Every row comes from one small tree of marks. The marks that hang from a mark follow it in brackets, in alphabetical order. Every link used is in the known rows. Which tree was each row made from?
Known rows
K[A G]: [-18   0  -6   6   1  11  -2   3  18   7  -2   6 -14  -7  -6   3  -1 -12
   0  -1   6  -1  -2  -1 -24  -3   1   3  11  10  -2   5  -4  -1   3  -3
   0   3   2  -6  -3   4  -4  -2   3  12   0  12   0   0   1   3   4  -3
   4  16   3   0  -8  -1   1   0  -1 -12   1  -1   8]
K[A[T] G]: [-15   9  -2   1   1   7  -3  -1  39   6  -2   3 -13  -4  -3   6   1  -6
   1   0  13   3   5  -4 -24  -6   1   5  10  10  -5   1 -16   1   2 -17
   4  -2  -5  -8  -4   4   2  -2   1  10   0  -1  -1   0   0   0   2  -4
 -10   3   1  -7  -1   0  -8   3  -4  -7   3  -5   7]
H[Z]: [  4   7  11   7  -3   8   0   0 -17   1  -9   8  15 -21 -19   3  -1   8
   0  -3  -4  -8  14   6  -3  15   6  11   9  13 -14   2  14  -9  -4  10
  -2   0  -5   7   3  11  10  -1   6  -5  -2  11   8  13 -11   0   4  -3
  11  19  -1   8   8  -9   9 -14  10  -6 -13  -6  10]
Y[K[A[T] G] M]: [  1  -4  -1  -2  11  -4   2   4  45   8   4   0 -25  10  18  -3   0 -10
  -5   4  11   3  -7   3   3 -28  -3  -3  -6 -10  -3  14   0  11   4 -23
   2   2   0  -3  -5   2  -2  -2  -7   4  -4  -3  -3  -7  -2  -5  -2  -2
  13 -19   3  -1  -6   9   6   4  -3  -9  -5  -7   6]
D[X]: [ -7   8   8  10   4   4  -6  -3 -17   5 -10   6  18  -9 -23  -6   1   1
  15   3  -2  -8  17   0 -25  -9   1   4   9  14  -9   0  10   6 -13   8
  -8   0 -10  20  -3  13  -2   3   0  -5   7   8  11   8 -11   1   2   2
  13  16   1  -2   7  -6   2 -13   7   6  -5   0  10]
V[T]: [  2   5   4  -5   6   7  -2  -3 -15   7   4  -5  -2  -6  -9   0   5   2
   7   9  -6  -7   7   5 -17   1  -2  10  14  15 -18   2   5  -1  -9  12
  -2  -3  -3  16   3  13   9   0   5 -10  -1  13   4   3  -8  -2   2   3
  22  13   7  -5   9 -10 -10 -10   1  16  -5   0   8]
G[K[A Y[M[T[V]]]]]: [  8  -9  -9  -2   4  -5  -2   0 -28  -1  13  -9   1  12   4 -10  -4 -14
   1  -6 -17  -3 -12   0   1  11  -1  -8  -8  -8  10  -6  -8  -2  -2   4
   2  -1  10 -10   7  -4  -6  -1   3  -2   4   3 -15  -9   0   4  -1   8
  -8  -2  -2  12  -6  -1  -1   6  -2  16  11  11 -20]
G[K[A Y[M[T]]]]: [  1  -8  -9   2  -2  -4   0  -1 -21   0  14  -4  13  10   4  -9  -3 -15
   7  -2 -13 -10  -4   1  -3   9  -4  -4  -8   3  11   0   1  -2  -7 -14
   6   5   1  -6   3   3   4  -2   3   4   5  13 -18  -7  -6   9   4   8
   1   7  -1   4  -3   0  -5   5  -2   7  10   8 -13]
X[D]: [ -4  10  13   4  -5   8  -1  -4 -10  -9  -7   2   9 -21 -17   0   3   1
   8   2  -1  -4  10  11 -17   6   0   2  10  17 -15  -3  13  -1   0  10
  -5  -4 -10  23   1   6  -4   3  -5  -1  -3   4   2  11 -10   5   0   0
  -1  18  -2   7   3  -8  14  -4  -2   0  -4   4  11]
G[K[A[T[V]] Y[M]]]: [ 12   1  -3  -3   6  -4   1  -2  15   4  -5  -4 -12  -1   7  -6   0 -11
  -3  -9  -8   3  -6  -1   8  13   0  -5  -5  -6   7 -11 -17  -1   0  -1
  -1  -2   4 -11   5  -3   2  -2   2   1  -1 -13  -2  -5   0   0  -6   5
 -24  -7   6  16  -5   6 -12  12  -3  17   8   5 -22]
G[K[A[T] Y[M]]]: [  4   3  -6   2   3  -4   2  -3  23   5  -2   1  -3  -4   7  -7   0 -10
   4  -6  -3  -1   1  -1  -2   9  -2   0  -4   5   7  -5 -11  -1  -6 -20
   4   3  -6  -8   2   5  12  -2   2   6   1   1  -4  -5  -7   5  -2   5
 -18  -1   5   6  -1   8 -15  10  -2  11   9  -1 -15]
H[X[D] Y[M[T]] Z]: [ -7   7  11   5 -25  -6   8  -7 -64 -17  18   6  26   4 -23  18   4  19
  17  -4   3 -28  12  13  30  18   0   3 -10  -9 -10  10  28 -10   7  35
  -2  -3   5  25  -9   7   0  -1  -2  -2   8  21  -8  11 -23  -4   2   7
  37   8 -11 -17  11 -15   9 -11   5 -19 -17 -21  18]
A[K[G Y[M]] T[V]]: [ 16  -1  -4  -9   0  -4   1   1  31  -8 -10   2  -5  -1   8  -4  -1   3
 -13   0   6  13  -5 -13  15  -5   0  -4  -2 -12  15 -10 -14   4   6   3
  -3   0   3 -12   3 -14  -3   1  -4  -4  -3 -27  15  -4  16  -1  -5   0
 -25 -18   5   3  -3  11 -10   9  -1   8   8  14 -11]
T[V]: [  7   3  12   4   8   5  -6   0 -17  -1 -10  -7   6 -12 -13  -5  -2   5
  -4   1 -15   7   1   9 -14  10   4   3   7   3 -13  -6   5   0  -3  25
  -7  -6   2  12   6   1  -4   3   3 -10  -4  -6  13  12  -3  -1  -2  -3
  -1   9   1  17   5  -7   3  -8   4  13  -7  12   1]
G[K[A[T]]]: [ -6  16   0   4   7   3  -4  -3  -1   6 -11  -3  -8 -10  -2  -4   1  -1
   4  -3   1  -6  11   3 -30  13  -1   3   7  16  -9  -6 -12  -3  -7 -18
   0  -5  -9   2   0  12  10   3   1   4   0  -4  -7   2 -14  -4   0  -2
  -8   3   2   7   5  -4 -14  -2  -6  10   0  -2  -9]
Y[K[A[T[V]] G] M]: [  8  -6   1  -8  15  -4   1   5  33   6   2  -4 -31  13  19  -4   0 -10
 -13  -2   3   9 -16   5   9 -24   0  -5  -8 -19  -4   9  -9  11   9  -5
  -3  -3   5  -5  -1  -6 -14  -2  -6  -2  -6 -12   0  -6   5 -12  -7  -2
   4 -25   2  10  -9   8  11   5  -4  -3  -5  -1   0]
K[A G Y[M[T[V]]]]: [ -2 -15 -11  -5  -3  -1   0   3  10  -2  18  -4  -7  17   2  -1  -6 -16
  -1  -3  -4   5 -18  -7  11  -6   2  -6  -5 -14  15   1 -12   1   6   2
   4   4  15 -20   1 -14 -15  -6   2   5   3   5 -10  -8  15   6   2   6
 -10  -1  -2   1 -12   1   7   8  -2  -5  13  12  -3]
M[T[V]]: [  6   2  11   0   1   2 -10  -2 -47  -7   7 -16  21   3 -10  -3  -5   3
   2   5 -17   3   2   8 -19   4   2  -1   4   2 -10  -7   4   1  -4  16
  -1  -8  -1  12   5   0  -4   3   3 -14   1  -5  -2  11  -2  -2   1  -1
   2   1  -9   7   8 -14   7 -11   0  15  -2  14   4]
H[Y]: [ -6   3  12   9   2   1   2  -4 -16  -5  -8  -6  17 -18 -11   7   3  11
   2   5  -6  -2  10   9  -3  22   1  10   7  11 -10   1  18  -8  -9  18
  -2  -2  -5  20   0  10  12   2   4   2  -2  10   8  10 -13   3   1  -4
  20  16   0  -3  11  -5  -8  -6   5   4 -12 -12   7]
A[K[Y[M[T]]]]: [ 11  -5   0   1 -10  -5  -2  -3 -36  -8   8  -5  30   6   3  -8  -4   7
   3  11  -8   0   4  -3   9  -3  -6  -3  -7  -3  11  -1  10   4  -7 -11
   4   5  -5  -1   3  -2  11   5  -2  -6   3  -2   1  -1   6   9   4   4
  -7  -8  -3  -4   6   2  -3  -3   2  11   9  14  -5]
A[K[G Y] T]: [ -1   7  -6  -4  -7   4   1  -2  27  -3 -18  10   3  -9   5   3   2  12
  -4   1  17   8   6 -17  -7   0  -1   0   9  11  12 -11 -11  -2  -1 -17
   2   2  -8  -8   0  -5   7   2  -1   1  -1 -14   9  -3  15   1   1  -6
 -25   1   2 -12   3   9 -11   4  -4  -3  10   3  -7]

Which tree is each row?
[ 16  -9  13   1   7  -9  -4   1 -35  -5  15 -12  17  12  10 -11  -4   1
  -1  12 -15  -2  -2  15   4 -21  -5  -3 -11  -9  -8  13  26   9  -9 -10
   2  -1  -7  20   2   6   1   3  -5 -13   0   4  -8   3 -10   0   1   2
  29 -15  -7   8   7  -2  14 -11   1   6 -10  10  10] : Y[K M[T]]
[ -1  -6  -8  -5   3  -1   1   0  61   3   1   1 -19   5   6   2  -2 -12
  -5  -6   5  11 -12  -9  10  -2   3  -3   0 -12  10  -4 -21   3   7   4
   1   2   8 -21   1 -11  -6  -7   1   7   0  -9   3  -5  14   3  -5   3
 -26  -6   5   2 -10   9  -1  15  -3  -1  11   4  -6] : K[A[T[V]] G Y[M]]
[ 13 -10  -8  -9  -4  -5  -2   3 -15 -13   8  -3  11  10   6  -5  -4  -3
  -9   2  -4   6 -10 -10  15 -10  -1  -9  -5 -12  20  -4  -4   3   5   6
   0   1   8 -10   4 -15  -8   3  -3  -8   1 -12   1  -6  20   2   0   3
  -8 -10  -2   2  -3   3  -1   5  -2   5  11  21  -8] : A[K[G Y[M[T[V]]]]]
[  1 -11  -3  -1  -5  -5  -1  -1  19 -10  14   0  18   6  -2  -2  -4  -9
   2   3   0   0  -6  -5   6 -10   0  -2   1   3  14   2   7  -1  -1  -9
   7   7   1  -7   2  -5   2  -5   1   0   6  11 -10  -5   5  12   4   7
   8  10  -5  -3  -3   3   3   5  -1  -7   6  14   8] : K[G Y[M[T]]]
[ -9   2 -11   6   3   7   2   1 -14  10 -11   7  -7 -11  -2  -4   1  -7
   4  -9  -6  -5   0  -2 -16  24   0   1   5  18   6  -8  -3  -9  -6 -11
   0   4  -1  -7   4   5   5   0   7   9   0  13  -7  -6  -4   6   3   1
 -14  24   4   7  -6   1  -8   5   1   4   9  -3 -18] : G[K[A Y]]
[-14  -6  -6   1   9   8   1   8  11  13  -3   5 -24   1  11  -1   2  -8
  -6   0   5   1  -9   2 -15 -15   0  -1   2   5  -5  11   4   2   4 -12
  -1   4   1  -1  -3   2 -11   0  -1   6  -5  12  -4  -7   1  -5   2  -7
  18   4   0   1  -9   1  12  -2  -2 -15  -6  -7   5] : Y[K[A G]]
[  9 -13   3  -3   5  -7  -2   3  -9  -6  14  -6   1  15  12  -8  -2  -7
  -5   8  -3  -1  -9   8   0 -30  -3  -5  -7  -8  -2  17  21   8   1 -16
   2   1  -2  11  -1  -1  -7   0  -7  -8   0   6 -12  -3  -5  -3   2   0
  39  -9  -6   5  -1   0  13  -5  -1  -8 -10  11  15] : Y[K[G] M[T]]
[ 15  14  11  -4   3   2  -6  -2 -24  -3 -15 -10   7  -7  -3  -4  -1  16
  -6   6  -4  11  12   0  -9   3  -1   1   5  -1 -10 -11 -10   4  -2   6
  -6  -9  -6   8   4   0   5  10  -2 -12  -5 -33  17  10   5  -9  -5  -8
 -24 -18   1   4  13  -4 -11  -8  -2  23   0   8  -8] : A[K T[V]]
[-12   0 -10  -4   1   6   0   1  46   7  -7   4 -20  -2   4   7   0  -6
  -2 -10   8  12  -6 -12  -4   6   6  -2   8   1   7 -13 -29  -3   8   3
   2   0   5 -21   1 -11  -8  -6   5   8   0  -9   2  -3  16   1  -2  -2
 -36   5   1  -5  -9   4  -1  11  -3  -4  13  -3  -8] : K[A[T[V]] G Y]
[  8   2  -4  -3  -5  -4   2  -1  46  -8  -8   6   2  -3   9  -3   0   2
  -6   5  14   7   2 -13   9  -9  -4  -1   1  -2  15  -3  -4   3   0 -16
   2   6  -5 -10  -1  -6  11   1  -3   2   0 -14   9  -4  11   4  -1   1
 -17 -10   4  -5   0  12 -12   8  -1   1   7   7  -4] : A[K[G Y[M]] T]
[ -3 -14  -6  -4   6  -4   0   5  -3   2  20  -5 -14  20  16  -7  -3 -15
  -3   5  -1  -4 -11   6  -2 -31  -4  -7 -10 -12   2  20   9   9   3 -20
   5   3   4  -1  -3   0 -11   0  -5   3  -1  11 -16  -8  -2  -3   3   0
  29 -13  -5  -1  -7   1  17  -1  -5 -11  -5   3   9] : Y[K[A G] M[T]]
[-13   4  -2   4  -4   6   0  -4  20   9  -7   3  -1  -6  -2   4   1   1
  11   2   4   6   9  -6 -12  10   1   5   5  10  -1  -9 -16  -2  -7 -13
   5   3  -8 -13  -1   3  14  -3   5   8   2   1   2   2   2   8   2   1
 -34   7   2  -7   0   4  -4   5   0   0  12 -10  -4] : K[A[T] Y]
[ 14  -5   2   2  -4  -2   4  -1 -11  -2  -8   2  16  -8   0 -10  -2   4
  -4   8  -5   5   2  -2  14   2  -4   1  -4  -2   8   0  13   4  -9  -3
  -3   8  -4  -1   2   0  11   5  -2  -2  -3  -2  15   0   6  10   1   0
 -13  -2   7   4   2   7  -8   1   7  11   4   9  -7] : A[K[Y[M]]]
[ 10 -13  -4  -5  -1  -5  -3   1  12 -11  13  -3  12   8  -2  -4  -5  -9
  -5  -2  -8   6 -15  -5  10  -6   3  -6  -2  -9  14  -4  -1   0   4  11
   2   1  10  -8   5 -13 -10  -4   2  -5   5   1  -6  -2  12   5   0   4
   0   2  -5   4  -5   1   8   7   1   1   6  21   1] : K[G Y[M[T[V]]]]
[  0   1  12   0 -17  -9  11  -2 -81 -13  17   8  12  14  -6  13   5  24
  13  -2   1 -25   5  15  41   4  -1   0 -18 -14 -12  15  37  -6   9  29
  -4  -3   5  30  -9   5  -7   1  -7  -7   4  20 -13   4 -20 -11   0   3
  51  -4 -13 -14   8 -12  23 -13   5 -22 -22 -27  14] : H[X[D] Y[K M[T]] Z]
[ -8   3   4   5  -5  -8  12  -1 -33  13   7   8 -14  13   4  16   4  18
   6  -4   7 -15   9  10  40   9  -1   7 -18 -18 -14  17  13  -4   3  13
  -2   0   7   9 -12  11  10  -2   1   6   0  12   3   2 -20 -14  -2  -1
  30 -17   1 -19   6   0   2  -8   8 -18 -22 -40   7] : H[X Y[K[A[T]] M] Z]
[  5  -2   7   1  11  -6   1   0  12  11   5  -7 -11   7  17  -6   0  -3
  -1  10  -4   3   2  12   4 -20  -4   0  -9 -12 -11  12   5  12  -4 -16
   1  -1  -7   5  -2   8   5   0  -6  -1  -5  -3   0   1  -8  -3  -4  -2
   7 -23   1   4   0   5   6  -1   1   3  -6  -7   3] : Y[K[A[T]] M]
[  7   6  -6  -8  -3   4  -1   2  22  -4 -21   5  -5  -6   4   1   0  11
  -9  -3  10  14  -2 -17   2   2   2  -3   6   3  12 -18 -20  -2   4   1
  -2  -2   2 -12   4 -13  -3   2   0  -5  -4 -27  13  -3  20  -4  -3  -7
 -35  -5   1  -4   1   5  -7   5  -3   6  11   7 -11] : A[K[G Y] T[V]]
[  0  15   1  -4  -2   4  -4  -1  15  -5 -14   3   4  -9   0   0   2  10
  -6   6  15   6  10  -8 -19  -7  -1   2  11  10   0  -4  -7   3   0 -17
   0  -2 -11   3  -3   0   6   6  -4  -2  -2 -17   8   3   5  -5   1  -8
  -9  -8   2  -7   8   2 -13  -4  -4   0   1   3   4] : A[K[G] T]
[ -4   0  -4  -6  13   4   0   7  24  10  -7  -3 -33   6  15   1   1  -5
 -10  -3   6  10  -9   0  -8 -16   2  -3   0  -7  -7   1 -15   5   9  -3
  -2  -6   3  -6  -2  -5 -16   0  -3   0  -5 -14   0  -4   7 -14  -4  -9
  -2 -15   0   5  -4   1  10   1  -5  -5  -2  -7  -3] : Y[K[A[T[V]] G]]
[  3  -4  12   4  -2  -9   0  -6 -33 -14  14 -16  33   3  -5   2  -1   8
   7  10 -12  -8   5  12  10   8  -3   4  -4  -5  -5   9  22  -1  -8   8
   4  -2  -4  21   0   7  11   1   0  -1   4  12  -6   8 -14   5   2   4
  35  -1  -5  -6  12  -6  -5  -7   2   6 -12  -3  14] : H[Y[M[T]]]
[ -6   3  -1  -1   0   6  -1  -2  19   9  -9  -2  -8  -5  -1   3  -1   2
   3  -4  -3  12   3  -5  -4  14   4   1   3   0  -3 -15 -23  -1  -1   8
   1  -2   0 -13   3  -5   2  -4   5   3   0 -10   5   4   7   2  -2  -1
 -43   1   1  -2   0   1  -2   5   1  10  13  -5 -13] : K[A[T[V]] Y]
[-10 -12 -10   4  -1   3   3   2  47   6   4  12 -12  -3   1  -2  -2 -22
  -1  -3   4   1 -12  -5   5  -4   0   1   1  -2  12   7   0   0   2  -7
   3  11   7 -18  -1  -4  -1  -7   1  15   2  17  -1  -8   8  15   3   5
  -4  13   6   0 -15   8   1  11   4 -13   7   0   4] : K[A G Y[M]]
[-12   1   0   7  -4   0  11   6 -36   6  -8  18 -10  -1  -5  20   7  22
  -2 -13  12 -15   1   2  29  12   5   6  -4   1  -7  11  26 -15   7  26
  -6   1  11  11  -8   5  -3  -1   3   0   0  22   2   1 -15 -17   2  -8
  49  14  -3 -13   2  -5   6 -12  12 -32 -27 -31  13] : H[X Y[K[G]] Z]
[ -9   9  -7   2   1   3  -1  -3   9   9 -11   4  -3 -10   2  -1   3  -2
   7  -8   1  -2   7  -5 -15  20   0   1   5  19   5 -13 -17  -6  -6 -16
   5   0  -9  -9   2   6  10  -1   5   7   2  -1  -7  -3  -4   2   1   2
 -26  10   2   2   1   4 -14   6  -3   6  11  -8 -19] : G[K[A[T] Y]]
[-19  -5 -14   5  -4  11   2   3  32   8  -6  12 -11  -6  -4   4  -1 -10
   2  -5   7   3  -6 -10 -13   7   3   2   8   8  11  -3  -9  -6   2  -5
   2   9   3 -21  -1  -3  -3  -6   6  15   1  17  -2  -6  11   9   4   0
 -14  26   3  -7 -12   3   3   7   1 -14  11  -5  -1] : K[A G Y]
[ -1   5  13   0 -19  -7   7  -5 -77 -18  19   1  22   9 -22  17   3  20
  11  -8  -5 -23   4  13  39  19   4   0 -12 -17 -12   4  19  -9  12  53
  -7  -7  15  23  -6   0 -11   0  -3  -7   5  10  -5  10 -16  -8  -2   7
  29   1 -10  -8   8 -17  14 -10   4 -10 -16 -16  11] : H[X[D] Y[M[T[V]]] Z]
[  8  13   2  -8   4   3  -4   1   7  -5 -15  -3  -6  -5   1   1   0  10
 -11   2   9  10   2  -8 -12  -5   1  -2   8   0   0 -10 -17   2   5   3
  -5  -7   0  -1   2  -7  -4   6  -4  -7  -5 -30  13   2  11 -11  -4  -9
 -17 -13   1   3   6   0 -11  -2  -5   8   1  11  -4] : A[K[G] T[V]]
